Each row comes from the steps of one walk. Every step used is in the known rows, and no mark comes twice. Write the walk behind each row, first mark first.
In the rows, zero is written as 128.
Known rows:
B/D/R/F/Y: [139  86  89 111 166 167 116 158  62 127 105 138 114 133 163 109 139 174
  62  68 138 173 122  85 115 112 132 127 162 107 118 103 115 143]
H/F/B/D/L/X: [148 127 135  61 105 194 134 117 122 150 113 114 154 140  64 140  83 144
 128 146 147  52 105 101  86 118  70 103 155  63 153 102 128 164]
L/D/H/F: [134  96 143 148  92 133 133 171  87 161 186  80 141 134 154 101 124 138
 131 160 152  97  96 144 177 168 102 133 176 157 130 201  68 133]
L/D/K/F: [ 94 122 158 166 121 121 127 105 149 162 114 103 186 128 147 123 167 113
 162 132 106 117  98 176 124 154  98 148 143 160 160 184 112 140]
X/L: [120 164 138 136 116  98  98 106 127 100 152 119 114  80  72 165 107 113
 146 140 118 118 157 112 111 143 118 114 160  94 184 123 103  77]
B/D/L: [112 125 141 164  96 136 129 125 163 162 145 102 142 130  86 160 157 170
 126 116  84 130 129 108  81 110 123 158 161 100 157 106 148 152]
A/D: [ 97 111 172 187  98 148  77  88 168  96 162  97  67 114 123 153 133 120
 133 171 104 146 145 169 133 136 156 178 134 127 137 137 135 143]
D/H/F: [138 113 121 157 134 134 115 161  78 170 226 104 122 128 146 105 104 133
 141 173 136 114 139  91 173 137 140 149 151 142 100 181  76 117]
F/R/D/K: [107 147  74 149 173 109 194 117 144 114 120 179 113  99 177  92 146 121
 123 123 163 150 121 168  70 127 162 126 110 124 114 115 144 114]
X/L/D: [114 148 163 132  73  97 113 115 134  95 109  96 139  90  78 160 122 114
 135 128 134 103 114 165 111 173  85  98 181 108 217 145  98  96]
D/Y/F/R: [163  92  71 138 172  67 173 146  89  99  87 160 140 149 151  90 163 129
 120 109 122 139 159  95 154 161  85  86 137 169  75 108 167 107]
F/R/D/H: [137 143  93 139 154 109 184 138 126 119 128 158 113 108 175  90 140 116
 127 130 166 138 135 134 108 128 145 131 132 154  73 133 118 120]
H/D: [111 154 155 147  99 134 108 149 159 109 173 137  71  94 127 146  86 108
 130 175  91 106 130 151 184 123 173 172 123 145 190 137 117  97]
L/D: [ 97 130 149 144  78 110 120 128 155 102 113 102 122 117 107 154 149 107
 117 139 102 117 110 192 145 167 116 158 146 144 175 153 116 125]
A/D/K/F: [ 92 100 177 209 145 157  85  72 169 159 166  95 127 131 160 125 150 131
 177 161 107 146 134 150 114 128 140 171 125 144 125 165 135 161]
R/F: [114 145 124 121 118 124  98 145 114  87 150 115 112 113 112 139 115  97
 131 100 128 143 147 148 140 148 167 150 115 123 106 142 121 112]
K/D: [122 146 182 154 120 105  79  91 185 136 162 107 102 124  94 148 133 123
 126 149 102 137 109 143 159 106 182 189  99 173 138 144 136 137]
B/F/Y/D/L/X: [146 140 123 103 127 128 147 139 166 129  17 160 109 181 135 131 172 140
 124 124  70 122 114  71  83  88  53  54 153  92 112 103 137 163]
F/Y: [109 135 120 109 142 119 113 134 126  98 117 160  81 123 149 141 130 127
  95 159  93 149 143 120 160 119 143 133 141 114 137  97 126 102]
D/A: [ 94 160 145 185 106 139 130 137 150 129 210 128 147 163 112 135 106 131
 144 185  98 136 154 140  84 126 119 168 123 140 131 138 113 102]
Y/F/R/D: [148 116 103 108 128  78 157 141 110  69  65 155 131  79 135 100 148  68
 100  76 157 132 137 142 140 160 160 109  95 183  87  83 178 105]
F/R: [132 149  99 116 134 125 130 127 143  78 127 154  93 109 145 124 111 113
 106 134 108 128 137 114 139 159 130 159 138 150 112 110 131  99]
D/Y/F/B: [143 123  87 108 147  66 169 124  79 139  95 142 175 160  84 116 147 128
 133 131 127 135 173 135 165 111 106  81 100 135 110  88 176 107]
B/D/H/F/R: [171 103  99 113 139 169 134 161  69 167 189 109  92 120 175  63  98 182
  71 121 152 101 100  63 133 142 148 146 187 173  86 135  95 147]
D/R/F/Y: [136  93  79 119 180 150 120 164  71 100 120 161 132 142 183 116 129 136
 115  98 149 177 147  83 146 135 105 113 140 104  95 127 107 105]
A/D/Y: [101  86 142 209 147 125 130  88 156 114 153 109  84 153 137 130 154 146
 155 168 106 162 155 160 123 123 108 136 150 103 127 145 137 157]
H/F/B: [138 144 116  67 113 159 123 128  99 126 175 129 128 109 100 125  59 100
 120 145 143  96 136 121 177 132 153 133 109 122 141 104 114 103]
H/F/Y/D: [150  97 115  86 134 133 116 167  82 120 117 130  78 108 174 128 116 131
  79  90 120 131 122 101 189 140 176  91 110 133 119 107 123 139]
K/D/R/F/B: [160 126 128 100 150 150 115 105 123 153 147 127 175 158 109 114  99 137
 134  95 183 158 116 123 146 102 149 146  71 150  99 131 133 133]
R/F/B/D: [125 166 122  55 100 158 112 120  95 128 123 111 110 115  76 124  97 142
  72  71 149 134 127 162 113 104 197 141 114 125 134  77 150 142]

Write each row's walk:
[119 166 156  91 117 124 151  74 123 167  95 111 211 119 101 125 110 133
 174 125 167  91 109 161  94 142  77  68 149 117 207 137 114 112] -> X/L/D/K/F/B
[ 96 147 135 167 109  92 136 111 128 137 137 108 148 114 110 132 145 159
 148 151 152 117  98 177  65 159  91  85 176  89 216 163  99  97] -> X/L/D/K
[164  97 166 118 162 138  98 152 105 191 197 114  92 159 197  80 104 178
 105 174 169 136  90  73 199  97 174 131 141 177  89 158  94 141] -> K/D/H/F/Y
[136 134 127  77  85 105 109 112  88 147  94 102 138 111  52 123 135 140
  57 100 110 116 136 144 145 100 182 136 106 167 145  57 185 132] -> Y/F/B/D
[120 170 119 109 136 126 117 136 135 122 103 167  68 139 149  98 131 124
  69 151  62 158 129  74 145  80 139 125 172 148 136  89 115 103] -> B/F/Y
[114 132 140 152 118 124 121 119 173 102 106 131 149 150  84 182 143 106
 191 186 102  91 143 117  85 142  30 127 149  58 131 155 122 130] -> D/L/X
[134 147 131  76  94 168 147 135 129 156 131 108 159 152  83 135 111 165
 119  69 157 130 128 130  81 100 150 114 122  89 123  76 166 155] -> R/F/B/D/L
[151 101 143 163 155 137  89 121 133 139 164 114 156 142 124 126 132 134
 145  91 156 163 112 106 144 126 142 167  96 158  96 169 115 136] -> K/D/R/F
[122 125 108 104 131 101 120 138 124 109  80 142  76 120 156 148 154 140
  82  97  89 157 135 132 160 113 173 111 104 130 125  94 146 137] -> F/Y/D
[ 81 152 102 186 156  93 165 111 145 142 147 150 125  96 128 118 158 112
 142 140 137 153 132 192  77 103 177 140  99  96 144 135 133 121] -> R/D/K
[132 103 119 108 130 120 139 134 153 105  34 148 119 167 139 175 169 144
 141 131 107 114 131 108  95 123  57  65 127  61 117 115 149 158] -> F/Y/D/L/X
[126 107 118 128 120 113 150 156 153 138  86 142 123 163 164 162 173 169
 132  98 102 155 140 103 124 113 125  79 113  93 117  95 163 149] -> F/Y/D/L
[134 114 101  91 108 156 153 140  87 112  94 122 197 148 124 120 118 122
 130  85 184 137 118 170 135 160  81 114 121 121 136 141 117 121] -> L/D/R/F/B
[126 116 116 182 133 151 124 150 135 131 172 153 122 107 140 142 100 123
 151 170  96 122 136 109 173 125 114 171 135 134 182 156  97  97] -> H/D/R
[132 136 170 180 135  97  99 105 164 192 200  95 116 151 128 121 151 162
 139 176 127 141 110 127 159  89 170 187 118 180 100 179 112 144] -> K/D/H
[132 138 106 140 182 135 142 103 141 145 131 156 155 125 186  97 127 123
 149 126 111 126 127  96 117 147 118 151 133 166  99 142 130 116] -> D/K/F/R
[119 136 167 145 101 153 127 146 187 104 121 144 116 136 108 174 100 109
 198 207 111  64 125 127 121 132  59 127 145  75 181 159 116 124] -> H/D/L/X
[131 126 195 152 123 124  96  88 218 135 113 114 148 164  81 176 145 125
 185 182 119  96 101 121  93 118  69 143 120 104 129 166 136 159] -> K/D/L/X
[135 122 109  81 134 116 113 167  91  88  79 136  79 125 169 129 141 130
  86  45 142 169 134 141 153 127 191  82  91 130  93  98 153 144] -> R/F/Y/D
[146  96  76 159 141 124 118 152  86 118 120 119 157 120 136 138 158 126
 137  38 130 168 145 121 128 146 134 123  84 124  90 155 124 144] -> Y/D/R/F
[141 145 110  91 136 141 180 141  76 173 177 132 150 103 128  89  83 106
 137 141 202 112 138 142 150 103 170 110 108 120 104 129 102 122] -> R/D/H/F/B
[152 120 107  93 146 154 163 151 114  79 132 156 102  61 161  94  85  72
 108  89 177 112 120 120 146 171 160 117 116 144 104 110 121 112] -> H/F/R/D
[150 102 155  91 145 140 128 119 160 127   6 137 165 154 149 177 161 111
 175 102  88 100 132  76 121 127  35  65 125  95 106 129 144 178] -> K/F/Y/D/L/X
[106 161  97  93 131 150 134 113  87 167 153 119 123 138 106  96 118 179
  88  94 168 143 113 176  69  85 203 129 109 108 136  96 152 145] -> R/F/B/D/K
[129 167 144  75 123 140 122  77 145 141 115 127 173 110  86 150  92  76
 151 126  96 111 157 122 172 118 130 157 102 153 131 104 133 116] -> K/F/B
[163  95 118 109 130 101 174 142 139  65  18 164 174 121 118 127 162  71
 161 111 172  90 133 119  78 169  48  65 111 115  78 107 185 133] -> Y/F/R/D/L/X
[107 157 199 190 112 131 106 110 194 161 217 111 144 178 108 125 108 150
 142 181 117 142 111 144  95 102 158 187  93 185 127 153 129 127] -> K/D/A
